What can hang from each mark
Q_776: Q_485 Q_765
Q_348: Q_71 Q_485
Q_128: Q_395
Q_694: Q_348 Q_485
Q_765: Q_128 Q_395
Q_395: Q_128
Q_485: Q_71 Q_694 Q_776

Known rows, with every way that one mark hangs from another
Q_765(Q_128): [-19.4 -21.7  15.3 -12.0   2.8  -0.6  15.3  14.6  13.1   2.8   9.7  15.3
  -2.4   5.1   9.0  -9.0 -14.1]
Q_485(Q_71 Q_694 Q_776(Q_765(Q_128 Q_395))): [-23.7 -42.0  22.8  -0.4  34.3 -13.7  -2.0  60.0 -19.1  61.5  51.8  -5.7
   2.9  19.2 -37.0  10.9 -69.3]
Q_694(Q_348 Q_485): [ 14.5  -0.5   3.3   2.4  -8.8 -24.9 -15.6 -36.6  19.3  -4.6 -55.3   5.0
  15.1  -2.1   4.9 -14.2   1.6]
Q_348(Q_71 Q_485(Q_694 Q_776)): [ 13.8 -35.0   9.8 -17.5 -19.1  39.7 -22.4  25.2 -15.8  22.4  53.1  18.0
   9.1   7.1  -7.9  31.2  17.6]
Q_776(Q_765(Q_128)): [-12.9 -12.1   1.8 -19.6  22.6  -7.2  -1.7   6.8   1.9  15.3  12.9  18.2
   2.1  11.0 -15.9 -40.9 -30.8]
Q_485(Q_71 Q_776): [  3.7 -46.3  19.0  15.7   5.3  17.2  -3.2  27.4  -6.3  24.4   6.9 -12.8
  19.1   1.7 -21.2  12.1 -66.8]
Q_348(Q_71 Q_485(Q_694 Q_776(Q_765(Q_395)))): [  9.9  -9.8   3.1 -19.9  19.7  24.3 -15.4  28.6 -37.6  38.2  66.2   3.7
   0.2  26.8 -37.0  13.0  12.9]
Q_694(Q_485(Q_776(Q_765(Q_128(Q_395))))): [  9.3 -51.9  28.8 -34.8  32.0  -0.7  -2.5  30.4  -1.2  27.5  -7.7   9.3
  21.3  21.9 -54.8 -27.5 -64.4]
Q_485(Q_776): [  8.1 -17.8  13.7   0.0  17.8  10.4  -1.9  11.9   1.0   8.5   3.3  -3.1
  18.1   1.9 -20.4  12.3 -40.0]
Q_348(Q_71 Q_485(Q_694 Q_776(Q_765(Q_128(Q_395))))): [  3.7 -62.8  15.9 -63.2  -3.1  26.8 -18.3  55.2 -21.3  47.9  64.6  12.7
  -2.1  20.6 -40.3   5.6 -16.1]
Q_694(Q_348 Q_485(Q_71 Q_776(Q_765))): [ 23.8 -39.1   8.0  11.8  19.0 -13.0 -35.6 -15.7   1.0  31.4 -44.6  -4.6
  39.4   6.4 -41.0 -32.5 -82.8]
Q_348(Q_485(Q_71 Q_694 Q_776(Q_765))): [  7.0 -38.5  -7.4  -5.4   4.3  30.2 -37.0  38.1 -24.7  52.0  49.4   6.5
  32.4   8.9 -34.1   4.9 -63.6]
Q_485(Q_71 Q_694(Q_348) Q_776): [  2.6 -41.1  10.7   6.0 -13.8 -21.6 -36.3  18.9   3.1  43.1  -4.3 -19.0
  14.5 -14.4  -9.6  39.6 -56.0]
Q_395(Q_128): [-27.3  -2.6  13.0  -7.7  10.7  -2.4   9.0   8.6  24.8   7.3   5.3  16.9
   0.1  10.3   1.6  20.4  26.3]
Q_348(Q_71): [  4.8 -17.0   8.5  -4.3 -14.1  10.3  -3.1  -5.0  -9.5  -0.7  10.8   5.7
 -16.3   4.4   1.6  -3.2  35.1]
Q_694(Q_348 Q_485(Q_71 Q_776)): [ 17.4 -48.3  22.6  17.4  -1.9  -7.4 -18.4  -8.1  12.5  19.4 -48.4  -7.0
  34.5   0.4 -17.3  -2.7 -66.5]
Q_776(Q_485(Q_71 Q_694)): [-10.9 -24.4   4.9  14.2 -19.8  10.7  -7.8   7.7 -19.7  27.0  17.2   0.9
  29.0   4.5   0.6  28.3 -27.4]
Q_694(Q_348 Q_485(Q_71 Q_776(Q_765(Q_128 Q_395)))): [ -3.9 -44.0  30.5   4.6  40.2 -24.4   4.6   9.2   4.2  39.7 -24.0  -4.4
  22.0  24.7 -38.0 -31.0 -82.2]

Rows
[ 20.0 -18.0  12.5  -0.7 -22.0 -13.3 -19.2 -41.1  10.4  -5.5 -44.7  10.8
  -1.4   2.5   5.2 -17.7  35.7] -> Q_694(Q_348(Q_71) Q_485)
[ 17.5 -49.4  26.8 -20.7  18.6  -9.3 -21.5 -20.9  13.6  17.7 -26.7  24.7
  18.8  16.6 -30.9 -47.3 -33.6] -> Q_694(Q_348(Q_71) Q_485(Q_776(Q_765(Q_128))))
[-11.8 -72.3  22.0 -32.8   8.9  -9.4 -21.0  73.4 -18.0  68.0  39.1 -12.4
   2.9   6.8 -49.1  14.3 -84.7] -> Q_485(Q_71 Q_694 Q_776(Q_765(Q_128(Q_395))))
[  8.3 -37.7   4.7   8.5  26.4  10.3 -18.7  20.1 -18.2  36.7  10.3 -10.2
  25.2   8.6 -46.6 -17.5 -84.5] -> Q_485(Q_71 Q_776(Q_765))
[ 21.6 -19.9  -2.1 -21.9   4.8 -23.6 -53.0  -9.2  -9.1  37.1   5.7  -3.3
  -0.7  -3.1 -30.4   5.7 -11.1] -> Q_485(Q_694(Q_348(Q_71)) Q_776(Q_765))
[  6.5 -47.4  11.1   4.2  -1.7  48.4   0.1  30.5  -8.6  23.2  26.1  -1.2
  31.1  10.2 -15.7   7.7 -60.5] -> Q_348(Q_485(Q_71 Q_776))
[ 15.1 -29.7  13.5 -15.9 -16.4 -17.1 -36.4  -2.0   2.5  25.1   1.4  -5.9
  -3.9  -8.9  -7.6  35.8   5.7] -> Q_485(Q_694(Q_348(Q_71)) Q_776)
[ 14.7  -2.9  -8.3 -16.8  18.9 -34.6 -50.6  -4.1   1.4  37.3  -5.0  -7.8
  15.8  -7.4 -33.5   9.6 -44.8] -> Q_485(Q_694(Q_348) Q_776(Q_765))
[-18.2 -43.3  26.5   0.7  48.0   0.8  19.1  45.0 -14.8  44.4  31.8  -9.9
   8.1  26.9 -44.0 -16.0 -84.6] -> Q_485(Q_71 Q_776(Q_765(Q_128 Q_395)))
[  9.3 -32.9  33.1 -16.1  37.2 -18.8   2.2 -12.5   1.7  22.4 -17.1   9.9
   3.7  29.9 -35.7 -35.2 -20.9] -> Q_694(Q_348(Q_71) Q_485(Q_776(Q_765(Q_128 Q_395))))
[ -8.4 -53.1  11.9 -13.3  10.1 -30.4 -35.1  26.9   7.6  57.7   8.6  -0.8
  16.1  -1.9 -26.5   0.1 -86.4] -> Q_485(Q_71 Q_694(Q_348) Q_776(Q_765(Q_128)))
[  0.9  13.7 -13.0  -8.9  12.4  -1.3 -21.9 -15.1 -23.1  22.4  18.4  13.2
  32.4  11.4 -21.5  -0.5 -16.7] -> Q_776(Q_485(Q_694) Q_765)
[ 27.1 -11.7  18.6  -2.2  34.8 -19.2 -13.1 -27.0 -11.9  19.2 -26.9  -5.5
   7.3  24.9 -43.7 -25.7  -7.4] -> Q_694(Q_348(Q_71) Q_485(Q_776(Q_765(Q_395))))
[  1.7 -46.2   7.3   3.0 -16.9  34.9 -20.5  45.9 -13.2  40.2  45.9   2.5
  27.3   3.6  -9.7  36.1 -47.7] -> Q_348(Q_485(Q_71 Q_694 Q_776))
[  9.9 -11.5   6.1 -10.6  -2.0 -29.8 -35.5   3.3  12.0  25.4  -8.0 -10.5
  11.3 -13.4  -7.3  39.8 -27.9] -> Q_485(Q_694(Q_348) Q_776)
[  9.8 -28.7  20.0  25.3  42.0   3.0  -0.4  19.0 -24.9  35.1  -1.8  -9.5
  26.3  28.0 -53.5 -20.7 -64.8] -> Q_694(Q_485(Q_71 Q_776(Q_765(Q_395))))
[ 35.5 -27.1  11.6  -6.8  14.6  -9.2 -36.8 -36.3  -0.5  14.2 -37.1  11.4
  20.6  11.2 -39.0 -36.1 -20.0] -> Q_694(Q_348(Q_71) Q_485(Q_776(Q_765)))
[-28.0 -17.5  15.6  -3.3  38.0 -39.7 -19.4  31.6   8.0  65.6  12.4 -16.0
   3.5  15.1 -38.0  40.6 -34.2] -> Q_485(Q_71 Q_694(Q_348) Q_776(Q_765(Q_395(Q_128))))
[  8.4  -7.1  -3.9  -9.6  23.1  -7.5 -40.4  20.1 -16.3  35.9  26.9   3.5
  18.1   1.1 -38.4  10.0 -39.9] -> Q_485(Q_694 Q_776(Q_765))
